Each row was made from one path, in order. Every step used is in the known rows, and no mark comes twice. Write each row's path.
Known rows
F/P/N/K/Q/R/S/X: [ 22   4  12  -2 -53  -6  15  -5  37 -22  -9 -22  -4 -21 -10  -9  17  21
   3  24  37 -31 -34   9  42 -37  32  -8 -31  17   4   6 -39  58]
H/R/Q/K/N/X/S/Y: [-64 -31  18 -29 -17 -10   2   5  -9  -9 -34  -8  51   4 -12  53  29  40
 -10 -37   1 -63 -24 -18  11 -23  23  25  -6   1  13   2 -12   8]
K/N/X: [ -9 -26  -7 -28 -52 -13  49  14  -2 -35  -8 -18 -32  -1 -15   6  27  15
   2  15 -11  22   3 -13  -3 -25  45  -4 -12  10  15  20 -39  -1]
F/P/N: [ 45  31  -4  -5 -11  -9   7   0 -32 -36   9   3 -16 -26  -1  -9  11  13
  -1  16   2  10  -8   6  14 -37  43  -8  17   1  -1  25   0  46]
Q/K/N/P/F: [-18 -46 -22 -20  -9   3  26   4 -24  -1 -14 -52 -39 -25 -26  15  17  25
   1   7  20  29 -21 -13 -31 -19  40 -33  -7   7  -3  12  10  41]
N/X: [ 30 -12  -1 -20 -28  -4  16   6  -4 -38  11  16  -9   2 -12  -9  28  22
   4  23 -14  20  -2 -20  -6  -4  41   8 -15  -4  16  13 -49  -9]
P/N: [ 42  19  -8  -5 -14 -18   8   9 -33 -32  13  11 -15  -2   4 -10   8  18
   5  18   8  13   0 -50  -5 -24  18  -3   5  -8 -12  25  15  -3]
S/Y: [ 30  -4  20  -5 -26  -6 -39  -1 -34 -49 -12  30  22   7   1  22  14  14
 -11 -19  -7   0   0 -10 -11 -18  19  -1  -1  -6  14  16 -26   2]
P/N/X/Q/R: [ 28  24   0   5 -13 -28  26   0  28 -18   3  -8  12  -1   0  13  11  27
   6  23 -20  20 -50 -60  18 -25  29   3  -8  -8 -12  16   6   1]
F/P: [ 34  10   2 -22 -18   2 -27   1 -29 -39  10   3 -20 -17  -8 -15  16  14
   0  -4 -17  -1  -5  39   7 -23  45  -2   8  -1  20  22 -11  39]
F/P/N/R/S: [ 28  19   4  17 -15 -11  44  -5   9 -34   1  -9 -37 -30   2 -20  23  15
  12  30   9  22   4   5  19 -23  43 -17   3  -1   6  15 -13  49]
M/H/R: [  4  -2 -19 -35 -11  -2 -18  19 -48 -29   8  72 -11  11  17 -39  13  27
   9 -45  55 -36  -4 -10 -13 -12  20   9  21 -19  37  -2   4 -18]
Y/S/X/Q/R: [ -9  -2  22   4 -19 -25 -70   7  13 -23   5 -10  65  31  15  52   9  25
 -13 -47 -19 -51 -42 -12  28 -18 -25   5 -26   3   2  30  -4  -3]
M/H/R/N/K/Q/X/S: [-13 -25 -29 -43 -44 -14  12   8  -6 -14  -7  35  12  21   2 -34   9  39
   2  -3  71 -49 -18 -43  -6 -22  13   8 -18  -5  35 -10  44 -23]
S/X/Q/K/N: [-12 -11   9 -15  -5 -23 -33   8  12  -4  -9 -33  16  30 -14  25   4  25
 -13 -13   3   2 -52  -7  22 -28  12   7 -15   9   1  21   6   4]
K/N: [-10 -17  -7 -33 -49 -13   4  17 -28 -32  -7 -20 -39   2  -8  -2  12  13
   7  -7 -12   4   6  -7  -9 -34  26  -4   1   3   8  27  10  -7]
Q/K/N/P: [-33 -26 -18 -22  -6  -2  33   7 -19  -3 -15 -59 -31 -21 -27  -6  19  28
   3   7  11  28 -24  24 -33 -27  32 -26  -4   5   2  14   3   0]
X/Q/K: [  8   7  -5 -18  25 -13 -58   3 -14  -5   2 -25 -14  17 -14   9   0  44
  -1   3 -35  14 -58 -19   7 -12  11   0  -5 -17   6  25  53 -14]
K/Q/X/S: [-25 -18  -3 -30 -58   3 -79  13  -9 -24   0 -46  -5  27 -11 -23   6  26
  -2  13 -26 -10   0 -24   3  -7  10   6 -48  -4  10  27  47 -17]
K/Q: [ -6 -17   6 -36 -48   8 -60  13 -26 -47  -2 -21 -39   6  -9  -1   7  23
   7   8 -26  -1  16  -6  39 -10  11  20 -26  -5  10  29   7 -11]
K/Q/X: [ -6 -19   1 -35 -55  13 -72  11   5 -24  11 -38 -41  14 -21 -38   8  20
   4   6  -6   0 -11 -22   9 -11  24  11 -44  -9   7  24  -1 -14]
Q/K/N/R/H/M: [-36 -26  -6  -4  16 -17  48  12  31   3 -14 -51 -32  -4 -10 -16  24  35
  11  -9  -3  23 -17 -14 -35 -26  22 -14   0  -9  29   6   6   3]
X/Q/K/N/P/F: [-14 -28 -17 -19  -3 -14  -1  -1 -17  -6 -20 -50 -34 -14 -19  44   7  30
  -5  13 -12  35 -44 -15  20 -13  34 -21   2   0  -2  20  57  38]
Q/X/S: [  9  -4 -12 -17 -32 -10 -52  11 -10  -7  15 -12  23  29  -6 -41  14  24
  -2   3 -17 -12 -17 -34 -52  -6  20 -10 -26  -7  13  18  47 -17]
N/K/Q/R: [ 28 -27   6 -14 -68  10 -22   3  12 -26 -10 -11 -14   3 -25 -15  16  49
   7  12  -5   4 -19 -18  17 -23  15   8 -37 -12  16  15   1  -7]
L/H/M: [ 24   2   2 -22 -18  -4 -29   0   2 -39  11  49  -5 -13  34 -63   5  17
 -21  -3 -45   5  18  -5 -18  -3  -2  10  46 -23  44  -1  -2 -36]
F/P/N/K: [ 84  23  -9   9 -26 -13  40  -5 -28 -34   3  19  -9 -28 -14 -15  20  31
  -6  44  22  30 -13  -1  21 -38  46 -12  14   1  10  18  -4  50]
Y/S/R: [ -1 -14  23 -30 -21 -17 -55  10 -15 -24   1   6  39   2   9  30  19  24
  -8 -52 -19 -19  12  -3   9  -6 -33   3  -6 -18   3  33 -19 -11]
X/Q/R/N: [ -2   5   4 -31  -3 -29 -27  -7  39  -8   4 -20   2   8  -2  21  -6  19
  12 -21 -45 -33 -64 -39   7 -32  11   8 -10  -7  -5  14  58 -15]
R/N: [ 16 -10  -7 -41  -7 -20  11  -1   0 -28  13   4 -20  -1  -6   6   5   8
  10   2  -7 -25  -6 -37 -18 -26  19   6  -8  -1   0  13  13 -17]
Q/K/N/R/H: [-34 -28   1  -5   4 -14  41   9  30   1 -18 -81 -44   1  -8  -7  18  38
   5  24  22  23 -22 -14 -31 -28  30 -17 -22  -2  26  12   6   1]
M/H: [ 15   2 -33 -31  -5   0 -24  13 -32 -36   9  46 -26  14  17 -41   6  19
   4   2  40  -4  -6 -15 -14  -8  15   9  11  -1  38   7   9 -18]
M/H/L: [ 21  11 -22 -24 -14  -2 -15  22 -40 -37   1  78 -10  22  19 -63   9  10
 -15 -32  68  -4  23 -17 -23  -6  -1  10   5   7  41  -9  10  13]
Q/K/N/X/S/R/H/L: [-53 -19  16 -46  -9 -27  40  20  27  12 -32 -53  31  12  -1   0  23  25
 -22 -10  23 -10  -6 -11 -40 -20   2  -7 -34  10  27  -6   0  25]
Y/S/X/Q/K/N: [-41 -15   7  -2  -7 -32 -41  13  -9 -12 -10 -44  36  29   0  68   9  32
 -19 -28  -3 -26 -35  -5  27 -30 -28  -9 -21  13   2  37  -1  -1]

Which path is each row?
[ 39  -1 -17   5 -62 -16   7   8 -12 -21  -3 -15   8  13 -14 -18  14  45
  -7  65  19  24  -5 -65  12 -23  15  -5 -33  -3  -1  22  47  -4] | P/N/K/Q/X/S
[ 24  13   9 -15 -25 -30  37   7   1 -21  -6  12  57  -1   5  14  21  23
  -8  26  -9  28   7 -48   0 -12  10   7  -5  -8 -10  15  -1   3] | P/N/X/S/R
[ -1 -27  31 -26 -73 -19  -3 -13  20 -30 -25  17  49  -3  25 -15   5  36
 -39  21  24 -42  -2 -31  -7 -24   4   1  -8 -14  41 -14  16 -31] | L/H/R/N/K/Q/X/S/Y
[  8   0  15  -4 -29 -19 -46   4 -51 -48 -25  22  60  23  13  38  12  21
 -17  -6 -32 -14  15 -11 -19 -14   0  -6  -5   0  20  21  34  -1] | X/S/Y
[ 36   5  18 -12 -19 -23 -55   4   2 -32   7  20  34  33   2  16   7  15
 -13  -7 -10  -6 -30  -8  48  -7  11  30  -7   0   6  18   2  -1] | S/X/Q
[-18 -17  22   2   3 -32   9   4  57  -2 -19 -62  13  27   4  24  13  28
 -12  20  23  12 -48  -9  31 -18  20  13 -26  10  21   6   4  12] | S/X/Q/K/N/R/H
[-65 -29   1 -44 -14  -7   7  13  -7   2 -16 -18  23   5 -15  24  26  43
   1 -24  -9 -62 -24 -22  10 -19  25  28  -7  -2  12   5   9  -2] | H/R/Q/K/N/X/S
[  2   0  12 -30 -20 -30 -52   7  18 -27   9   9  -9  29   8   7  10   8
   6   1 -12 -53 -28  -8  38   7   3  12 -23   6  11   6  -1  -8] | R/S/X/Q
[ 37 -18  -3 -20 -26 -16  30  -8  42  -3   6   2   8  -4 -21 -13  12  30
  15  -3   6 -29 -47 -45 -38 -40  22  -7 -20  -5   1   1  10 -11] | Q/R/N/K
[ 44  33  19  23 -10 -18  59   5   9 -37  -7  -2  -6 -23  19 -28  24  11
 -14  21  49  23  22   4  17 -25  37  -1  -1   7  24   0  -4  79] | F/P/N/R/H/L
[ -4   1  10 -34  -7 -10 -31   9  38  -9  10 -39 -13   3  18 -20   6  15
  16  -5  -3 -63 -41 -19 -38 -15  24   0 -24  -5  27   3  12 -11] | Q/R/H
[-22  -4  31 -36  -6 -20 -49   0  27  -5   1  11   4  10  37 -34  -1  33
 -19  -9  15 -66 -41   2   5   3  -4   3  10 -17  37 -14  -4 -36] | L/H/R/S/X/Q/K
[-45 -25   1  -8 -14 -16  26   6 -14 -13 -37 -45  28   8 -18  43  20  35
 -15   6  -7  16 -22 -14 -44 -36  25 -27 -21  15  15  17 -13   7] | Q/K/N/X/S/Y
[-47 -35  -4  -7  -8  -8  33  10  23   4 -18 -60 -58  -1 -23 -18  20  36
  19   3   7  19 -17 -14 -37 -24  22 -32 -23  -4  10  15   0  -4] | Q/K/N/R/S
[ 45  -9  17  -9 -25 -32   0 -10  60  -7   0  11  57  24 -12  19   8  24
  -5  -6   8 -25 -67 -38  25 -31  14  19 -24   3  -3   2   5   2] | S/X/Q/R/N/K
[-16  -6  29   6  -4 -33  15  12  51  -2 -24 -35  25  35   6   7  17  22
 -26  -8  47   9 -25 -10  28 -18   7  14 -30  13  24  -5   4  38] | S/X/Q/K/N/R/H/L
[-30 -40   0   4 -14 -24 -14   5 -14 -13 -16 -41  36   5   1  90  18  23
 -21 -12  16 -11 -29  -7  37 -12  -7 -21 -20  19  -7  27  -2  43] | Y/S/X/Q/K/N/P/F
[-25 -24  17   0 -51 -32  29   7  43 -30 -23 -25 -24  17  -2  15  23  13
   7   5  -5  12  -6  -5  44 -15  19   2 -17   8  13  13  -1   7] | K/N/R/S/X/Q
[ 12   3  -8 -35   9 -21 -13  16   3 -29  14  14 -21   3  20 -20  17  12
  11  -7 -28 -45  -1 -12 -13  -1  13  10  10 -13  40   0  10 -10] | R/H/M
[ -1 -35   2  -8 -11 -17  -6  -2   5  -5 -16 -31  17   2 -13  46  12  16
 -16   2  24  20 -46 -11  33 -11  30  -5  -9  14  -8  11   5  50] | S/X/Q/K/N/P/F
[  6 -13  14   0 -24 -16 -47  13 -24 -38  14  11  49  25  12  36  21  17
 -13 -27  11 -40   8  -5  11  -9 -21   2 -22   8   5  30 -42  -6] | Y/S/X
[-14 -20 -12 -23 -50  -8  44   9 -28 -38 -15 -28 -32 -24 -13   1  24   6
   3  12  -3  25  10  33   3 -21  37 -13   6  10   7  15  -2   1] | K/N/P
[ 19  11  11 -32 -13 -21 -13  24 -10 -35   6  11 -18  16  26 -32  14   4
 -14  -2  32 -46  19 -14 -17  -1   6  13 -21   6  41  -7  13  20] | R/H/L
[ -7  -7   3 -23 -28  -4 -78  -3  12 -19  -3  -4  46  21  -4   3  18  14
 -19   3 -19 -52 -25 -42   9   4  13  36 -21   7  15  12  25   0] | R/Q/X/S/Y
[ 16  -3  24 -32 -37  -2 -28   5 -20 -35   9  41  -1  -9  38 -50   6  28
 -19 -11   3 -27  10   0 -14  -7  13  10  30 -28  41  -2  -3 -40] | L/H/R
[ 43 -31 -12 -14 -28   5   6  -2 -37 -37   4  16 -18 -27  -6  12  24   9
   0  17   8  23  10 -13   3  13  44 -12   5  -4   2   5   0  44] | N/P/F
[-15  -6   5 -28   8 -23 -53   5  22  -3   7 -17  -8  31  -3   2   7  22
   5  -2   0 -47 -52 -11  13   0   1   0 -28   5   6   4  -1  -8] | R/S/X/Q/K
[-11  -6  12   3  12 -24 -69   8 -11 -13   4 -20  55  33   3  55  11  38
 -20 -23  -5 -29 -40 -10  26 -14 -30  -2 -24   4   4  33  -4  -9] | Y/S/X/Q/K
[-46 -26  24 -37 -55   7 -65   8  46 -21  -3 -41 -20  15  -4  -9   7  10
  18 -25  -3 -69 -21  -6  18 -11   1   8 -57   7   2  12 -30  -6] | K/Q/R/S/X
[ 37  27   2  20   9 -21  58   0  19 -34   0   3  -8 -32  13 -19  27  15
   4  18  -1  23   7   6  21 -25  42  -2  26  -8  25   6  -7  55] | F/P/N/R/H/M
[-17 -19   1  -7 -29 -26  60  15  30 -30 -16 -25 -35  -1   9 -10  27  17
  12  -1 -18  17  19  -8   2 -20  27   0   8  -6  36   6   4   4] | K/N/R/H/M
[ 28  13  16  29 -19 -36  28   0  37 -26  -1   7   2  15   9   5  19  16
   7  30  17  22 -13 -46  50  -5  10   7 -11  -4  -9  11   4   7] | P/N/R/S/X/Q
[ 41  12 -10   4 -55  -8   5  -1 -12 -26  -7 -27   6 -12 -17 -20  14  36
 -11  56  12  19 -12  -8  27 -33  38 -10 -20   5   9  21  33  47] | F/P/N/K/Q/X/S
[-64 -38  12 -48  -9 -11 -12   6  35   2 -16 -47  28 -10 -13  55  28  33
 -15 -28 -11 -33 -19 -17  35 -12 -22  26 -21   6   2  26 -49   0] | Y/S/R/Q/K/N/X
[-16  -9 -10 -40 -15  -9 -19  18 -13 -23   7  72  -7  23  26 -39  17  13
  14 -46  81 -85 -11  -4  -7   0  12   8   3  -4  35 -16 -33 -14] | M/H/R/S/X
[  7  -3  21 -41 -27 -19 -52   9 -17 -20  -9  11  62  16   6   3  12  25
  -8 -25 -39  -3  13  -7 -10  -4 -10  13  -2 -17   9  21  43  -8] | X/S/R
[ 11  -4   6  -1 -37 -12 -59   3 -13 -20  -4   2  54  31  -3 -10  14  18
 -16  -9 -10 -12 -19 -32 -51 -12  19 -14 -24  -5  14  15  23  -7] | Q/X/S/Y
[-20 -16   5 -45  14  10 -50   8 -15   3  11  11   0   1 -18  -6  18  43
   7 -48   8 -70 -36 -22  11  -9  20  37   2 -22   5   5   5  -8] | H/R/Q/K
[ 45 -25   0 -19 -68   3 -15   6 -21 -44  -8   5 -30   4 -24  -6  19  49
   0  40  -1  21   8 -13  43 -12  15  13 -26  -8  21  18   0  -7] | N/K/Q
[ 28 -26  -9 -14 -73  -1 -33   9  -5 -23  -7 -17   3  24 -25 -29  18  51
  -8  46  -4  14  -6 -31  11  -8  16   2 -44  -6  23  18  36 -13] | N/K/Q/X/S
[  7  -6  20 -46 -27 -18   8  -6   4 -31  10  33  -2 -16  38 -34  -1  18
 -16  -6  10 -48   3 -18 -19 -20  11  10  29 -19  28  -9   3 -42] | L/H/R/N
[ 17  -2  12  -9  15 -17 -59   4   8  -4   7 -10  35  33 -10  11   4  31
 -13  -7   2   1 -57 -14  21 -10   8  16 -17  -1   1  17   4   0] | S/X/Q/K
[-52 -27   8 -39 -47  -6  -2   1  42 -24 -13 -52  16   2  -7  26   7  23
  12   9 -39 -40 -13 -34   3 -28   8  10 -54   9  -1  12  14 -14] | K/Q/R/N/X/S
[-13 -21  13 -41 -13 -27  14  -3   4 -23  -3  -7  46 -26   3  45  22  10
  -6 -30  -6 -23  11  10  10 -12 -26   0  -5  -4  -8  17 -22 -10] | Y/S/R/N/P
